Each row was made from one walk, in order. Every step used is in the known rows, and no mark comes twice. Write each row's walk.
In the rows, 128 means zero.
Known rows:
vamud, tebar: [141 148 121 127 135 149 113 114 116 150 129 118 105 121 141 117 135 134
 127 129 108 119]
luda, tebar, gakibu: [145 174 138 139 106 120 152  91 102 140 100 124  95  92 143 132 141 130
 137 116 171 151]
gakibu, tebar: [124 149 136 104 100 123 143 130 138 105 130 130 152 115 136 113 119 129
 153 117 119  81]
lubi, sasedol, gakibu: [130 110 125 141 174 135 126  94 107 114  86 121 142 127 133 124  96 136
 136 108  82 168]
puru, sasedol, gakibu, tebar: [142 157 141 108 121 160 164 102 109  71  95 141 179 110 135  99 115 137
 167  77 106 162]
sasedol, luda, tebar, vamud: [103 195  92 141 143  79 149 106 101 163 135  90 141 115 167  89 170 122
  89 141 131 103]
luda, tebar, vamud, sasedol: [ 80 218 111 161 134 120 133  90  86 139 104  91  94 118 177 119 155 103
  90 147 124 140]
luda, tebar, kubof: [117 172  79 128 101 132 122 108 120 156  85  80 132 108 170 128 143 144
  87 123 150 120]
sasedol, gakibu, tebar, vamud: [109 167 133 144 121 125 146  72 102 105 106 111 161 100 135  66 105  92
 136 129 105 119]
lubi, sasedol, gakibu, tebar, vamud: [ 89 151 127 140 148 103 138  68 104  99  93 109 174 109 147  71  96 106
 135 131  82 123]
vamud, sasedol, kubof: [125 159 117 126 155 177 137 138 106 135  71 101 107 146 187 147  98  98
  91 137 117 130]
luda, tebar, vamud, sasedol, kubof: [ 89 207 112 146 147 151 147 110  84 154  68  81 107 126 199 128 121  92
  62 149 133 125]
sasedol, gakibu, tebar: [147 152 137 118 112 154 151 106 113 102 106 124 149 101 130 104 106 120
 158  98 103 112]
tebar, vamud: [ 93 150 125 152 134 101 126  93 114 129 125 114 140 122 135  88 128  97
 110 157 128 132]
luda, tebar: [117 175 126 127 111 121 145 126 115 149 128 116 111 106 138 149 160 152
 110 114 149 116]
lubi, sasedol, kubof, tebar, gakibu: [109 128 135 133 175 135 144 118  79 136  50 100 124 117 176 136  77 112
 112 169 130 165]
lubi, tebar: [107 132 116  87 138  98 139 113 105 126  95 111 141 122 164 113 122 143
 120 110 131 110]
kubof, tebar, vamud, sasedol, luda: [ 94 194  75 149 189 111 133 132  74 145 114  70 119 143 204  91 146  89
  87 180  85 130]
puru, tebar, gakibu: [156 144 140 128 112 138 168  94  80 113  83 139 125  93 123 115 134 150
 146 105 148 167]
sasedol, luda, tebar, kubof: [136 178  46 120 126 114 130 126 118 168  95  66 144 119 192 111 155 145
  82 120 133 102]

Write each row's walk:
[125 151 143 127 155 164 164 118  73 116  54 116 133 111 170 128  98 115
 120 147 157 205]
puru, sasedol, kubof, tebar, gakibu
[128 146 140 136 148 156 152 122  77 143  64 101 109 106 168 132  88  99
 111 165 153 160]
sasedol, kubof, tebar, gakibu
[124 147 139 146 137 133 140 111  83 129  94 113 101 101 148 123 114 112
 138 163 149 170]
kubof, tebar, gakibu
[128 143  81 117 106 151 139 110  97 128  67  95 161 106 150 110 134 165
  96 113 124 138]
puru, tebar, kubof
[121 172 131 144 158 173 147 118  64 136  49  92  86 117 194 139  90  87
 106 169 139 171]
vamud, sasedol, kubof, tebar, gakibu
[117 178 118 172 159 160 127  67  75 116  79 100 108 124 159  95 111  79
 113 134  90 181]
tebar, vamud, sasedol, gakibu
[118 183  75 146 178 105 127 118 100 136 120  87 124 151 194  83 145  88
 102 153  87 124]
tebar, vamud, sasedol, luda
[ 46 145 121 144 186 112 133 115  78 146  74  77 156 126 178 110  93 104
  68 197 107 135]
lubi, sasedol, kubof, tebar, vamud
[168 148 132 140 130 142 124  79 103 141 102 127  90 107 146 107 118 114
 152 129 133 154]
vamud, tebar, gakibu
[136 176  79 129 114 177 120  87 106 105  51  77 142 115 187  95  94 102
 124 113  94 129]
vamud, sasedol, gakibu, tebar, kubof
[ 97 174 114 146 160 157 135 110  97 137  71  92 120 142 191 113  97  73
  74 158 115 136]
tebar, vamud, sasedol, kubof
[ 66 163 125 148 160 133 140 121  77 154  86  81 143 117 169 106 104  89
  68 194 130 131]
sasedol, kubof, tebar, vamud
[ 91 171 119 131 168 181 141 157  72 147  70  80 100 134 195 155 104 103
  76 175 114 140]
vamud, sasedol, kubof, tebar
[139 182  92 117 139 104 155 145 114 163 139 101 124 118 163 130 173 154
 105 111 133  97]
sasedol, luda, tebar
[ 85 196 117 140 125 121 131  94 106 103 106 103 126 129 175  91 122  85
 123 148 100 111]
gakibu, tebar, vamud, sasedol
[131 204  39 128 138 131 123 122 107 161  80  57 119 129 218 118 154 133
  77 125 119 114]
vamud, sasedol, luda, tebar, kubof
[ 62 162 126 156 150 109 126 108  81 140 116  92 133 112 148  98 130 101
  92 192 124 140]
kubof, tebar, vamud
[103 186  66 115 185  83 138 107  84 135  96  75 136 144 221  73 140  99
  96 138  91 112]
lubi, tebar, vamud, sasedol, luda
[138 154  92 112 111 167 138  85 113  85  57 103 188 108 165  83 101 132
 138  91 111 160]
puru, sasedol, gakibu, tebar, kubof
[160 205  96 138 144 116 155 105  89 144  96 100  84 114 191 123 156 120
 127 114 139 146]
vamud, sasedol, luda, tebar, gakibu
